Each row was made from one path, in order. Every step used is in the known rows, and no mark comes twice. Write each row's path.
In the rows, zero is written as 128.
Known rows:
sarak, lefa, sive: [109  96  75  94 103 120 138  80 155 127  93 163 126  96 176 107 137 103
 155 126 153 114  82 126 100 149 118 106 136 121 129 175 158 124 157]
koron, sive, lefa, mised, vovut: [163 144 183 152 156 188 103  76 106 160  81 119  99 152 199  96  83 153
 150 113  99  77 134 145 130  95 164 148  51 114 145 167 137  99 140]
luru, deri, lapob, koron, sarak, lefa: [108  84  96 154  98 142 107 210 180 124  98  78 172  91  59 112  89 128
 106 147 152 188 163 120 155 159 148 141 147 136 124 112 128 165 102]
luru, deri, sive, lefa, lapob: [144 127 184 126 110 180 120 119 143 135 138 134 173 163 176 138 100 125
 114 137  97  58 133  88 143 141 122 111 159 144 173 138  95 171 119]
sive, lefa, sarak: [129 168 161 134 125 132 130  65 109  96 124 114 136 115 184 122 118 118
  99  98 121  51  46 101 157 108 159 169 109 148 151 160 145 133 115]
mised, lefa, sive: [121 106  92  84  94 130 154  60 157 147 137 216 136 111 184 136 173 127
 147 117 127 105  97 140  71 154 120  90 119 128 112 144 150 120 190]
koron, sarak, lefa: [ 95  98  81 144 136 113 140  90 155 103  96  88 118  66 119 129 112 142
 140 104 177 151  69 123 135 147 132 139 123 105 127 176 169 119 123]
deri, sarak, lefa, lapob, koron, luru: [105 127  63 171 165  76 104 155 129  99 117  64 142 107  57  81 116 114
 127 155 125 225 131 136  95 103 108 101 178 122 125 114 114 168  67]
lefa, lapob, koron, mised: [111 128 118 146 107 118 157 141 108 101 128 116 143 172 117 140 145  94
 143 153 125 136  93 153  78  88 125 153 164 139 123  92 103 113 116]
mised, lefa: [109 124  86 112 115 142 166  38 155 123 141 186 141 113 153 150 166 123
 131 103 133 117  99 135  98 145 126  88  94 125 100 153 139 116 182]
lapob, lefa, sive: [121 166 113  81  85 143 151  93 131 153 104 195 136 144 193 128 147 114
 127 114 152 114  78 111 122 156 101 108 136 147 111 128 143 140 162]
vovut, mised, lefa, sarak: [127 117 100 115 155 112 167  97  82 121 139 118 109 121 141 118 139 171
 126 123 116  95  87 103  93  92 138 164 104  99 138 151 143 126 129]
sarak, lefa, lapob, koron: [100 114  95 134 118 121 136 138 151 121  83 102 165 131 142 107 138  90
 145 144 108 151 118 129 107  99 109 122 135 163 114 115 136 129 109]
luru, deri, sarak, lefa, lapob, koron: [117  90  99 177 120 128 128 168 155 111 117  68 196  83  83 100  80  96
 113 162 141 204 181 117 112 100  89 106 163 142 114 106 119 196  91]
lapob, deri, luru, koron, sive, lefa: [167 189 146 150 152 116  94 133 106 157 164 163 110 115 111 110  97  85
 106 148  97 123 142 163 235 196 126 132 111  94 130 135 118 131 163]
deri, sive, lefa, mised: [154 161 172  88 139 197 102  63  99 116 113 142 117 178 175 133 120 137
 135 113 128  47  92 106 142  96  99 174 131 145 162 157  91 120 126]
koron, lapob, lefa, sarak: [108 166 165 126 133  83 144 120  84 130 104 101 104 137 182 106 151 153
 110 143 155 120  96  69 107  83 163 152 114 161 119 101 145 118  85]
koron, sive, lefa, mised, deri, lapob: [160 113 224 105 132 167 112 138 104 175 113 152 110 156 167  92 116 164
 134 134 139  41 165 156 163 123 150 123  63 116  97 114 153 124 126]
sive, lefa, lapob, deri, luru, koron, mised: [175 124 133 175 163  91 120 178 108 128 189 129 109 152  66 126 107 104
 144 128 109 122 134 165 193 136 118 152 187 106 141 102  79 149  86]
koron, sive, lefa, mised, deri, luru: [174 159 197 113 165 144 115 110  78 151 135 150  89 132 151 131 113 127
 106 141 131  78 137 148 186 132 113 129  86  90 119 102 144 147 142]
luru, deri, lapob, lefa: [110 140 136 107 100 165 149 153 153 161 131 168 163 152 119 133 107 139
 104 119 156 134 168 100 169 171 138  93 123 133  98 116 108 176 132]
sarak, lefa, lapob, koron, luru, deri, sive: [132  91 105 153 123 124  83 213 153 113 114  78 146 142  85 111 117 117
 118 197  86 196 175  95 110 135 114 103 209 148 196 100  90 159 105]
sarak, lefa, lapob: [ 92  78 105 133 136 108 155 100 146 117  96 112 142 126 159 119 140 125
 160 123 126 117 103 122 101 107 128 111 131 123 119 155 152 126 112]
deri, lapob, lefa: [ 98 167 111  80 118 146 145 112 136 158 115 189 138 168 148 129 144 132
 129  95 143 122 123 110 159 152 134 106 109 123  73 125 109 146 122]
deri, lapob, koron, sive, lefa, sarak: [132 200 185 127 117 141  82 155  99 156 105 139 146 149 169  64 120 117
  92 155  75  76 115 123 166 122 175 174  85 140 116  83 116 154  99]
vovut, mised, lefa, lapob: [116  91  76 117 159 122 195 104  98 151 132 140 141 171 143 113 140 171
 160 123 103 101 116 133  79 105 128 113 111  99 114 142 129 129 120]
lapob, koron, luru, deri: [123 153  93 151  94 137 135 159 132  84 152  92 157 113  65 148 105  89
  75 159 127 188 124 141 130 172 147 109 158 149 174 131 111 118 162]
lapob, lefa: [105 182 113 104 113 149 166  71 129 135 109 161 135 139 159 141 140 113
 117  99 159 134  83 106 155 146 105 107 108 144  96 146 136 135 154]
luru, koron, mised: [149 123 107 148 113 117 154 109 114  82 155 119 101 133  77 138 111  97
 161 103 149 157  99 151  90 150 152 157 144 135 124 161 103  85 157]
koron, sarak: [ 82 142 110 132 112 129 151  74 139  95 128 112 137  99 132 170 127 142
 121 102 159 121  51 142 119 152 150 155 130 107 138 168 150 100 142]

Write each row's path:
[100 144 117 114  78 167 135 170 157 124 150 150 190 134  92 149 120  93
  87 144 123 138 161 133 136 157 158 129 128 149 125 116  98 140 152] -> luru, deri, lapob, koron
[121 106 134 190 127 135 111 187 132 146 100  78 180  84 101  69  71 104
 110 209 129 203 192 136 111 113  94  98 135 104 103  89 135 196 101] -> luru, deri, sarak, lefa, lapob, koron, sive
[ 97 176  73 101 124 113 105 151 132 108 145 147 136 155  68 126 151 106
 107 137 104 156 113 151 125 158 175 117 138 124 132 118  87 110 122] -> deri, lapob, koron, luru
[136 107 200  75 109 152 118 109 127 110 150 147 100 139 160 195 172 145
 134 122 138  73 135 116  94  97  77 149 143 135 153 138 138  80 167] -> lefa, mised, deri, sive
[152 100 123 139 144 109 100 190 135 101 111  57  87  76  61 164 143 139
 116 136 160 198 149 135 158  97  80 170 159 137 114  64 141 137  99] -> lapob, koron, sarak, lefa, mised, deri, luru
[183  73 128 121 158  95 116 163 138  97 143  87  67  98  63 147 132 118
 155 112 132 186 189 130 137 126 100 148 144 150 108 116 129 120 141] -> sarak, lefa, mised, deri, luru, koron
[127 139 121  82 131 129 171 174 106 186 131 165 121 159 114 122 121 165
 126  90 164 119 161 107 173 158 107  95  90 104  86 124 152 158 118] -> vovut, mised, deri, lapob, lefa
[126 114 146 131 143 173 133  80 131 106 111 110 107 146 163 166 132 158
 154  92 117 110 121 138  75  67 151 164  97 132 153 173 127  71 157] -> lefa, mised, vovut
[133 188 116 115 153 102 123 112 104 126 158 157 102 135 110 141 125  86
 121 144  88 170 130 153 131 192 163 141 118  91 111 127  91 120 175] -> deri, luru, koron, sive
[ 84 137 131 116 152  88 140 132 125 123 185 167 132 142 127 187 172 120
 112 146 109  93 111 153 166 115 101 134 171  72 139 108 116 123 130] -> lefa, lapob, deri, luru
[128 174  85 108 137 102 137  98 129  88 177 151 115 128  86 177 141  75
 120  98 101 167 112 136 134 175 151 145 146 121 120 138  82 118 160] -> deri, luru, koron
[118 147 139 135 129 150 156  73 123 123 114 133 166 167 186 116 117 117
 131 102 110  56  82 136 143 121 144 116 116 148 129 149 132 137 109] -> sive, lefa, lapob
[137 176 108 159 130 128 121 135 110 113 116  99 159 176 119  92 118 101
 106 130  83 128  89 140 148 136 145 111 153 173 157 111 107 131  88] -> sive, lefa, lapob, koron, luru
[113 109 106 157 106 120 142 144 158 135 123 107 157 130 138 139 172 151
 133 132 100 163 113 144  83 116 115 130 147 162 101  69 134 111 112] -> mised, lefa, lapob, koron, sarak
[143 106  94 172 125 103 126 148 139 105 135 102 118  44  43 119 103  87
 120 127 204 216 148 147 115 112  61  99 126 108  82 119 164 166 120] -> lapob, koron, mised, deri, sarak, lefa
[128 139 166 117 115  87  91 154 122 125 165 142  97 130 118 136 159 124
 143 168 130 118 166 125 104 151 137 146 147 147 172 150 116  52 155] -> luru, koron, lapob, deri, sive
[207 161 162 160 187 156  78 127 100 145 125 111  75 158 135 105  78 130
 149 118  53 145 181 145 147 131 171 165  86 119 139 126  73 122 130] -> deri, luru, koron, sive, lefa, mised, vovut
[104 114 114  80 130 117 173 148 106 143 159 162 126 143 107 148 124 156
 128  95 156  84 141 140 131 150 144 112  87  82 116 161 154 116 138] -> vovut, mised, deri, lapob
[138 104  83 187 131 115 131 173 146 122 173  98 175 107  49 118 124 140
  99 165 102 230 189 145  83 124 106  62 180 135 125  73  93 182 104] -> mised, lefa, lapob, koron, luru, deri, sarak
[123  81 112 111 147 148 137  83 122  97  82  95 102 125 128 115 122 136
 164 121 168 117 113 127 112  78 111 154 118 131 120 166 143 104 130] -> sarak, lefa, mised
[119 139 117 130 120  87 142 108 113  95 136 106 115 140 117 115 128 107
 148 124 138 144 136 138  67 158 203 134 103 173 124 157 118  58 140] -> luru, koron, lapob
[132 162 212 134 140 103  70 129  92 134 140 129 102 122 183 115 151 159
 102 169 127  24 104  81 160  88 144 166 127 134 196 140 141 104  93] -> koron, lapob, deri, sive, lefa, sarak
[119  64  94 132  69 131  88 228 185 142 103 109 173  89  92 101 100 135
 124 162 151 174 158 127 126 173 137 141 177 138 134 103 126 173 105] -> luru, deri, lapob, koron, sarak, lefa, sive
[148 163 181  95 103 159 114  74 150 140 145 187 130 115 181 159 139 114
 101  87 126  58 110 100 165 171  95  89 102 137 148 160 155 134 167] -> mised, deri, sive, lefa
[130  68 116 147 156 158 114  94 149 120  76  85  88 110 151 127 110 158
 178  98 130 136 146 122  89  64 140 144  90 130 145 183 147  91 127] -> sarak, lefa, mised, vovut
[127 124 150 114 141 174 117 139 141 168  92 140 101 187 165 130 134 187
 166  84 109 132 173 105 117  74 144 141  94 131 100 121 100 122 102] -> deri, lapob, lefa, mised, vovut
[126  53 106 173 132  78 132 171 164 104  94  39 117 112 103 103 107 153
 181 108 119 181 127 134  97 141 146 154 169 155 127 136 143 113  85] -> luru, koron, sarak, lefa, lapob
[148 170 223 131 100 123  84 186 120 178 124 142 138 110 176  87 135 125
  82 152  87  71 146 124 175 131 152 142  78 145 111  74 165 149 122] -> mised, deri, lapob, koron, sive, lefa, sarak
[134  92  92 167 111 131 139 189 153 126 154 107 165 136  91 123 140 132
 112 176  82 194 170 143  93 144 138  69 168 163 148  71 108 138 131] -> mised, lefa, lapob, koron, luru, deri
[120 107 132 157 146  65 116 200 142 111 190  91 111 119  75 177 145 151
 131 136  99 157 129 165 159 146 124 181 207 108 152  90 106 108 106] -> lefa, lapob, deri, luru, koron, sarak
[110 154 113  61  88 143 132 124 139 185 112 220 143 171 179 111 154 137
 144 111 138 106 117 111 123 161 128 108 134 131  91 112 116 154 132] -> deri, lapob, lefa, sive
[162 166 144  92 132 155 134 104  91 148 136 161 128 137 154 133 102 134
 107  93 139  55 113  96 171 157  93 118 100 105 162 180 147 147 148] -> vovut, mised, deri, sive, lefa
[142 131 153  87 145 118 144 111 111  92 166 143  95 125 114 203 163 122
 115 112 146 107 125 145 132  97 107 147 143 109 128 101 135 114 151] -> lefa, mised, deri, luru
[167 138 172 123 112 150 116  94 126 136 157 175 108 123 146 151 123 118
 117  98 155  72 102 117 151 151  91 103 123 118 154 147 137 141 154] -> koron, mised, deri, sive, lefa
[ 89 108 102 168 162  70 115 112 118 121 128 108 118  55  82  91 114 138
 127 159 216 152 151 132 136 100 114  96 109  82 119 174 175 124  98] -> koron, lapob, deri, sarak, lefa
[135 134 162 146 160 141 133 117  99 151  74  93  81 176 172 117 130 187
 161 123 145 148 174  96  81  54 166 134  86 159 123 122 127  80  97] -> koron, lapob, lefa, mised, vovut
[137  51 153 115 123 129 138 120 143 108  96  99  94  84 131 139 134 142
 148 110 177 116 145 133 121  93  95 123 110 146 117 151 188  98 150] -> sarak, lefa, mised, deri
[111 107 115 125 159  90 149 121 141 154 191 191 130 122 126 181 199 142
 129 149  96 115 136 155 148 118  91  94 155  81 114  90 121 137 139] -> mised, lefa, lapob, deri, luru
